Every row comes from one small tree of marks. Brackets hold a mark, then the marks that hang from it, in the order of their numbers. Every link used is in the known rows. Which tree was each row made from?
Known rows:
(Q_700 Q_451): .13,.32,.02,.17,.14,.06,.08,-.34,-.09,.52,.00,-.01,.18,-.12,-.09,.02,-.22,.09,.02,.00
(Q_866 (Q_451 Q_700 Q_910) (Q_631 Q_529)): .00,-.29,.02,-.08,.11,-.14,-.01,.18,.08,.47,-.16,.09,-.32,-.17,.05,-.13,.30,-.29,.11,.06
(Q_186 (Q_451 Q_700 (Q_866 Q_631))): .00,-.28,-.02,.21,-.08,-.06,.02,.25,-.14,-.18,.09,.07,-.18,-.12,-.15,.06,-.10,-.26,.07,-.13
(Q_910 (Q_451 Q_529)): -.18,.22,.01,.11,.16,.25,.05,-.15,.01,.47,-.06,-.15,.12,.14,-.15,-.02,.16,.07,-.04,-.02
(Q_910 (Q_451 Q_529 Q_866)): -.18,.09,.10,.07,.10,.22,-.04,-.05,-.03,-.01,.04,-.15,.13,.18,-.07,.02,.12,.04,-.10,.07
(Q_866 (Q_451 Q_700) (Q_631 Q_529)): -.04,-.05,.00,.06,.05,-.08,.12,.13,-.04,.70,-.07,.07,-.14,-.20,-.08,-.08,.16,-.31,.06,-.04
(Q_451 Q_186 Q_866 Q_910): .09,-.33,.11,-.23,.00,-.03,-.14,.13,.19,-.63,-.05,.02,-.03,.07,.24,-.01,.06,-.06,.03,.11
(Q_529 Q_631): -.02,.25,-.14,.07,.03,.02,.17,-.23,-.23,.54,-.19,.03,.18,-.10,-.15,.00,-.18,.47,-.07,-.03
(Q_910 (Q_451 (Q_866 (Q_631 Q_529)))): -.31,-.14,.02,.09,.25,.09,.14,-.04,.06,.01,.01,-.06,.15,.02,.05,-.07,.10,-.10,-.15,-.07
(Q_910 (Q_451 Q_186 (Q_529 Q_631) Q_866)): -.17,.17,.02,-.11,.02,.22,.00,-.07,.01,-.29,.01,-.02,.07,.22,.04,.07,-.08,.24,-.15,-.04
(Q_700 (Q_451 Q_186 (Q_529 Q_631) Q_866)): .13,.48,.02,-.10,-.12,.04,-.04,-.26,-.06,-.29,.17,.05,.09,.08,.07,.12,-.29,.22,-.11,-.02
(Q_866 Q_631): -.02,-.07,-.07,.18,.04,-.08,.23,.14,-.05,.26,-.07,-.04,.08,-.11,-.10,-.02,.02,.15,-.03,-.06
(Q_451 Q_529): -.01,.21,-.05,.10,-.08,.03,.04,-.09,-.03,.42,-.01,-.11,.14,.02,-.12,-.02,.07,.09,.02,.01
(Q_186 (Q_451 Q_910)): .06,-.27,.02,.11,.07,.05,-.10,-.15,.06,.13,-.27,-.02,-.13,-.05,-.06,-.02,.02,-.03,.21,-.13
(Q_451 Q_910): .06,-.21,.00,-.03,.12,.00,.00,-.03,.02,.23,-.20,-.04,.01,-.03,.02,-.06,.11,.11,.08,.10
(Q_631 Q_529): -.18,.15,-.09,.04,.09,.00,.11,-.36,.00,.60,-.07,-.02,.27,-.11,.00,-.11,.02,-.07,.02,-.06
(Q_451 Q_529 (Q_866 Q_631) Q_910): .08,-.31,.01,-.01,-.05,-.16,-.06,.33,.06,-.54,.05,-.11,-.13,.08,.07,-.01,.26,.05,-.03,.14
(Q_186 (Q_451 Q_866)): -.02,-.12,.06,.21,-.07,.07,-.08,-.15,-.10,-.11,-.07,-.03,.06,-.05,-.11,.07,-.15,-.07,.09,-.18
(Q_700 (Q_451 Q_529)): .12,.51,.00,.12,.01,.10,.03,-.32,-.06,.50,.09,-.09,.13,-.01,-.11,.01,-.11,.06,.03,.02

Write each row's tree:
.05,-.41,.09,.07,-.01,.03,-.19,-.09,.03,-.35,-.16,-.02,-.11,-.01,.00,.01,.00,-.08,.16,-.08 : (Q_186 (Q_451 Q_866 Q_910))
.07,-.31,.03,-.16,.06,-.09,-.14,.15,-.03,-.15,.02,.10,-.12,-.02,.01,-.05,.08,-.10,.05,.26 : (Q_451 Q_700 Q_866 Q_910)
.14,-.10,.14,-.01,-.07,.03,-.16,.06,.03,.30,-.24,-.13,-.16,.04,.00,-.05,.31,.03,.15,.07 : (Q_866 (Q_451 Q_529 Q_910))
-.15,-.09,-.09,-.02,.01,-.18,.10,.09,-.03,.09,.19,.10,.05,-.13,.00,-.08,.03,-.28,-.07,.05 : (Q_451 Q_700 (Q_866 (Q_631 Q_529)))
-.12,-.23,.06,-.10,.18,.09,.08,.44,.09,-.40,.15,.06,-.12,.08,.03,.03,-.01,-.20,-.12,.01 : (Q_910 (Q_451 Q_186 Q_700 (Q_866 Q_631)))
-.03,.18,-.10,.06,-.19,.01,-.10,-.13,-.24,.02,.06,.12,-.14,.01,-.21,.11,-.20,.06,.03,-.08 : (Q_186 (Q_451 (Q_529 Q_631) Q_700 Q_866))
-.13,-.13,.00,-.07,-.03,-.10,.11,.11,.21,-.41,.13,.03,.10,-.02,.23,-.05,-.02,-.23,-.07,-.12 : (Q_451 Q_186 (Q_866 (Q_631 Q_529)))
.00,.36,-.11,-.09,-.14,.05,.09,-.10,.02,.12,-.04,.01,.08,.07,.00,.04,-.10,.30,-.05,-.10 : (Q_451 Q_186 (Q_529 Q_631))
-.01,.17,-.08,.17,-.14,.05,-.07,-.04,-.07,.48,.04,.02,-.12,-.02,-.24,.04,-.01,-.25,.17,-.14 : (Q_186 (Q_451 Q_529 Q_700))
.10,-.14,.05,-.02,.18,-.14,-.02,-.18,.14,-.24,.08,.04,-.05,-.08,.19,-.07,.04,-.12,-.01,.06 : (Q_700 (Q_451 (Q_866 (Q_631 Q_529)) Q_910))
.11,-.30,.06,-.16,-.13,-.12,-.09,.46,.25,-.89,.10,-.06,-.17,.15,.25,.02,.19,-.08,-.02,.05 : (Q_451 Q_186 Q_529 (Q_866 Q_631) Q_910)
.03,-.24,.03,-.01,-.06,-.08,.11,.33,.09,-.57,.10,.00,.06,.01,.14,.04,-.06,-.05,-.06,-.07 : (Q_451 Q_186 (Q_866 Q_631))
.08,-.47,.03,.01,.04,-.16,.01,.30,.03,-.46,-.03,-.03,-.09,-.02,.08,-.02,.13,.08,-.02,.13 : (Q_451 (Q_866 Q_631) Q_910)
.15,.34,.12,-.07,-.09,.06,-.11,-.12,.10,-.35,.25,-.04,.11,.10,.12,.08,-.17,-.14,-.02,-.01 : (Q_700 (Q_451 Q_186 Q_529 Q_866))
-.01,.23,-.04,-.15,-.22,.00,-.01,-.05,-.04,-.35,.08,.01,.08,.12,.08,.08,-.17,.26,-.12,-.03 : (Q_451 Q_186 (Q_529 Q_631) Q_866)
.12,.67,-.10,.11,.00,.07,.08,-.45,-.20,.54,.01,.02,.12,-.03,-.14,.06,-.25,.40,-.06,.01 : (Q_700 (Q_451 (Q_529 Q_631)))
.09,.13,-.13,-.33,-.07,-.03,-.09,.06,.06,.00,-.02,.10,-.24,.09,.05,.00,.02,.17,.03,.12 : (Q_451 Q_186 (Q_529 Q_631) Q_700 Q_910)
.02,-.07,.02,-.17,-.06,-.02,-.04,.20,.02,-.25,.17,.13,.01,.00,.06,.02,-.12,-.24,.00,.06 : (Q_451 Q_186 Q_700 Q_866)
